Each row was made from one small tree. Brackets hold a mark, then the marks that hang from it, in alphabetical order. Every link used is in the known rows. Write each row's tree.
In the rows, zero is written as 128.
Known rows:
(tafem fubudu (nuvi (lefe sagama) vobev)): [125, 86, 150, 147, 92, 162, 113, 161, 90, 151, 123, 122, 106, 155, 76]
(tafem (fubudu (lefe sagama))): [135, 116, 129, 110, 123, 151, 134, 145, 96, 159, 119, 148, 98, 115, 74]
(fubudu (lefe (sagama tefid)) (tafem (nuvi vobev))): [159, 90, 125, 146, 131, 151, 82, 153, 84, 136, 116, 116, 133, 105, 99]
(sagama (lefe (fubudu (tafem (nuvi vobev)))) tefid): [160, 101, 122, 148, 141, 158, 115, 152, 113, 140, 132, 117, 136, 116, 100]
(nuvi vobev): [102, 139, 93, 97, 114, 122, 134, 168, 78, 137, 68, 146, 139, 156, 97]
(fubudu (tafem nuvi)): [109, 132, 90, 94, 96, 156, 152, 140, 94, 106, 80, 153, 108, 132, 129]
(lefe sagama): [114, 134, 94, 99, 108, 109, 136, 160, 93, 150, 97, 171, 133, 130, 86]
(nuvi lefe tafem vobev): [80, 112, 110, 85, 115, 94, 132, 150, 98, 146, 81, 172, 144, 176, 118]
(tefid (sagama (lefe (fubudu tafem)))): [152, 130, 102, 98, 152, 149, 112, 135, 116, 158, 116, 166, 134, 103, 109]
(fubudu lefe tafem): [112, 134, 93, 78, 132, 143, 139, 128, 92, 129, 83, 159, 114, 115, 121]
(tafem (fubudu (lefe (sagama tefid)))): [156, 116, 117, 123, 142, 135, 140, 147, 81, 178, 128, 135, 120, 95, 58]
(tefid (sagama lefe)): [157, 143, 75, 95, 142, 126, 126, 169, 69, 182, 103, 146, 119, 100, 109]
(lefe fubudu): [113, 148, 99, 95, 124, 126, 156, 135, 115, 141, 96, 166, 131, 150, 86]
(sagama (lefe (fubudu tafem)) tefid): [146, 126, 96, 109, 156, 130, 151, 136, 119, 161, 127, 154, 146, 96, 90]
(tefid (sagama (lefe (fubudu (tafem (nuvi vobev)))))): [168, 104, 129, 136, 138, 178, 74, 151, 110, 137, 121, 128, 122, 122, 116]
(sagama lefe tefid): [150, 141, 69, 107, 145, 108, 167, 168, 73, 184, 114, 134, 132, 93, 90]

Which tree is each row?
[155, 90, 142, 170, 127, 125, 96, 150, 104, 173, 143, 122, 150, 143, 62] : (tafem (nuvi (lefe fubudu (sagama tefid)) vobev))
[98, 90, 150, 115, 124, 98, 96, 138, 144, 153, 123, 187, 159, 178, 87] : (nuvi (lefe fubudu sagama) tafem vobev)
[88, 113, 127, 86, 107, 132, 150, 154, 108, 121, 76, 171, 133, 174, 100] : (nuvi (tafem fubudu) vobev)
[122, 92, 134, 137, 142, 114, 95, 136, 117, 165, 123, 156, 184, 133, 66] : (nuvi (lefe (fubudu tafem) (sagama tefid)) vobev)
[126, 97, 148, 139, 104, 161, 86, 142, 133, 105, 114, 152, 137, 150, 94] : (lefe (fubudu (tafem (nuvi vobev))) sagama)
[128, 110, 117, 115, 116, 171, 102, 142, 85, 108, 86, 120, 104, 135, 131] : (fubudu lefe (tafem (nuvi vobev)))
[110, 120, 120, 102, 120, 132, 122, 128, 139, 126, 108, 190, 147, 132, 86] : (lefe (fubudu tafem) sagama)
[124, 127, 106, 94, 136, 147, 143, 132, 133, 141, 119, 167, 123, 117, 108] : (sagama (lefe (fubudu tafem)))
[145, 127, 108, 127, 139, 103, 138, 145, 113, 170, 125, 164, 162, 120, 53] : (lefe fubudu (sagama tefid))
[110, 82, 140, 122, 125, 103, 126, 155, 102, 173, 118, 160, 160, 149, 69] : (nuvi (lefe (sagama tefid)) (tafem fubudu) vobev)
[173, 89, 145, 163, 127, 166, 105, 164, 76, 157, 132, 96, 109, 116, 66] : (tafem (fubudu (lefe (sagama tefid))) (nuvi vobev))
[155, 107, 125, 156, 126, 120, 129, 134, 109, 181, 150, 138, 135, 126, 66] : (tafem (nuvi (lefe fubudu (sagama tefid))))
[108, 117, 106, 109, 97, 161, 121, 153, 89, 98, 73, 138, 124, 150, 125] : (fubudu (tafem (nuvi vobev)))
[110, 86, 131, 130, 95, 146, 90, 151, 97, 131, 106, 142, 130, 144, 111] : (fubudu (tafem (nuvi (lefe sagama) vobev)))
[146, 84, 141, 162, 110, 147, 120, 165, 77, 174, 131, 110, 128, 134, 60] : (tafem fubudu (nuvi (lefe (sagama tefid)) vobev))
[114, 103, 141, 133, 125, 116, 95, 148, 117, 166, 122, 156, 151, 161, 67] : (nuvi (lefe fubudu sagama) vobev)
[156, 125, 95, 120, 146, 107, 125, 152, 77, 177, 120, 142, 137, 93, 75] : (fubudu (lefe (sagama tefid)))
